Each row was made from one small tree. Brackets hold a mark, then the marks that hang from it, in alphabetical order. Every link used is in the known rows. Write each row's tree.
Known rows
[naka vinogak]: 7; -12; 10; -5; -9; -7; -13; 12; 8; -34; -6; -35; -32; 19; -9; -46; 8; 26; 16
[vibo kego [vinogak godi pariv sokol]]: -15; 8; 39; 18; 8; 0; 1; -16; -6; -22; 6; -23; -28; -9; -5; -78; -6; 16; 24
[godi [vatuz duluzu]]: 6; -22; 9; -11; 15; -12; 19; 6; 22; -22; -4; -43; -36; 34; -22; -26; 26; 27; 17
[naka [vinogak pariv sokol [vibo kego]]]: -4; 12; 36; 12; 19; -3; 3; -16; 1; -32; 13; -26; -27; 14; -3; -77; -14; 4; 25
[vatuz duluzu fugop]: 0; -7; 18; -5; 20; -18; 13; 9; 14; -17; 7; -35; -44; 30; -17; -13; 32; 18; 20
[vinogak [godi vatuz] pariv sokol [vibo kego]]: -14; 12; 33; 11; 25; -5; 21; -29; 6; -17; 5; -23; -14; 17; -24; -82; -9; 8; 24
[vinogak godi sokol]: -9; 8; 15; 16; -7; -12; -7; -6; 5; -20; -11; -25; -27; 12; -17; -60; -1; 31; 22
[vibo [vinogak godi]]: -16; -14; 13; 1; -11; -8; -15; -1; -3; -20; -10; -27; -27; 4; -12; -56; 6; 30; 22
[naka [vinogak godi]]: 1; -7; 12; -5; -14; -12; -21; 2; 8; -31; -12; -31; -24; 11; -10; -57; 5; 27; 16
[vibo [vinogak pariv]]: -6; -12; 22; 1; 8; -6; 1; 2; -8; -29; -4; -30; -38; 8; -12; -51; 15; 18; 18
[vibo [kego roritus] [vinogak [godi vatuz] pariv]]: -12; -10; 37; -5; 21; 1; 16; -4; -2; -9; 3; -33; -21; 0; -2; -63; 14; 8; 17
[vinogak godi pariv sokol vibo]: -16; 18; 24; 19; 15; -22; 4; -24; -3; -23; -5; -17; -25; 15; -18; -75; -7; 11; 24
[vibo vinogak]: -10; -18; 11; -1; -5; -1; -8; 9; -5; -21; -6; -31; -36; 11; -14; -45; 11; 30; 21
[duluzu [vatuz fugop]]: 8; -11; 16; -13; 7; -8; -1; 20; 2; -14; 5; -25; -39; 24; -24; -41; 24; 23; 15
[godi vatuz]: 1; -19; 5; -9; 3; -2; 9; 9; 12; -19; -9; -37; -26; 30; -32; -39; 18; 30; 16
[vinogak vibo]: -13; -9; 6; 4; 6; -12; -1; -6; 1; -16; -6; -28; -25; 25; -21; -49; 4; 19; 25
[naka [vinogak [godi [vatuz duluzu]] sokol vibo]]: -8; -1; 20; -2; 15; -23; 4; -12; 21; -35; 1; -29; -30; 32; -9; -64; 1; 19; 27
[vibo [vinogak sokol]]: -14; -5; 18; 11; -2; -1; -5; 8; -5; -23; -5; -26; -41; 10; -8; -55; 3; 33; 25

Which tree is each row?
-22; 8; 28; 8; 22; -1; 17; -12; 7; 2; 3; -27; -15; 17; -7; -73; -6; 11; 31
[vinogak [godi vatuz] sokol [vibo [kego roritus]]]
-14; 18; 37; 19; 35; -6; 22; -14; -6; -6; 11; -27; -28; 10; 1; -66; -5; -1; 29
[vinogak pariv sokol [vibo [kego roritus]]]
-5; 11; 27; 10; 16; -16; -1; -8; -2; -39; 1; -22; -34; 21; -7; -70; -6; 9; 21
[naka [vinogak pariv sokol vibo]]
-15; 9; 34; 9; 24; -13; 13; -21; -6; -4; 6; -28; -16; 3; -2; -68; -2; -5; 25
[vinogak godi pariv [vibo [kego roritus]]]
7; 8; 27; 8; 5; -10; -3; 2; 2; -43; -3; -28; -40; 15; -6; -61; 4; 19; 14
[naka [vinogak pariv sokol]]
-13; -14; 27; 1; 7; 9; 4; 9; -6; -2; 4; -37; -32; -3; 7; -48; 10; 19; 26
[vibo [kego roritus] vinogak]
-16; 7; 22; 18; 13; 2; 5; -13; 4; -11; 8; -26; -24; 15; -15; -66; -13; 18; 32
[vinogak sokol [vibo kego]]
6; 0; 23; -3; -3; -18; -11; -5; 4; -39; -7; -30; -27; 9; -9; -63; 6; 16; 12
[naka [vinogak godi pariv]]
-18; 12; 44; 18; 16; -1; 8; -9; -10; -10; 6; -25; -30; -12; 12; -73; -1; 9; 25
[vibo [kego roritus] [vinogak godi pariv sokol]]
-21; 11; 15; 18; 2; -18; -4; -17; 1; -17; -7; -19; -23; 17; -18; -71; -10; 22; 29
[vinogak godi sokol vibo]
-9; 16; 28; 12; 8; -22; -7; -17; -1; -38; -2; -19; -25; 15; -7; -81; -11; 10; 22
[naka [vinogak godi pariv sokol vibo]]
-20; 12; 28; 19; 21; -1; 14; -7; -1; 2; 8; -28; -26; 12; 1; -61; -8; 10; 33
[vinogak sokol [vibo [kego roritus]]]
-12; -5; 33; 4; 6; -1; -2; -16; -6; -19; 4; -29; -25; -9; -7; -68; 2; 14; 21
[vibo kego [vinogak godi pariv]]
-12; 1; 26; 1; 8; 0; -1; -16; 15; -25; 5; -25; -15; 19; -12; -84; -15; 17; 27
[naka [vinogak [godi vatuz] sokol [vibo kego]]]
-10; -14; 32; -6; 14; 4; 10; -13; 2; -20; 2; -31; -20; 3; -17; -68; 8; 15; 17
[vibo kego [vinogak [godi vatuz] pariv]]
-11; -6; 24; 3; 2; -13; -5; -8; -7; -27; -8; -25; -31; 1; -12; -61; 8; 20; 18
[vibo [vinogak godi pariv]]
-6; -10; 31; 1; 12; 7; 6; -6; -6; -21; 9; -32; -31; -2; -9; -57; 6; 13; 19
[vibo kego [vinogak pariv]]
0; -3; 17; -2; -6; -6; -7; 3; 17; -34; -9; -27; -26; 21; -14; -66; 3; 31; 17
[naka [vinogak [godi vatuz] sokol]]
-7; -5; 30; -3; 34; -17; 27; -31; 17; -19; 11; -35; -18; 22; -19; -59; 7; 2; 23
[vinogak [godi [vatuz duluzu]] pariv [vibo kego]]
-2; 10; 34; 3; 36; -22; 29; -6; 18; -26; 9; -25; -38; 31; -22; -39; 27; 11; 18
[vinogak [godi [vatuz duluzu fugop]] pariv sokol]
-11; 12; 22; 18; 21; -17; 12; -13; -4; -25; 0; -21; -32; 22; -19; -64; -3; 11; 24
[vinogak pariv sokol vibo]
-12; 4; 33; 7; 30; -6; 21; -12; -7; -4; 10; -32; -23; 9; -3; -56; 4; -5; 24
[vinogak pariv [vibo [kego roritus]]]
-18; -6; 22; -4; 20; -3; 16; -11; 6; 4; 2; -33; -11; 16; -12; -63; 2; 8; 27
[vinogak [godi vatuz] [vibo [kego roritus]]]
-4; 15; 25; 19; 5; -17; 2; -12; 0; -26; -7; -23; -29; 8; -19; -64; 2; 19; 17
[vinogak godi pariv sokol]
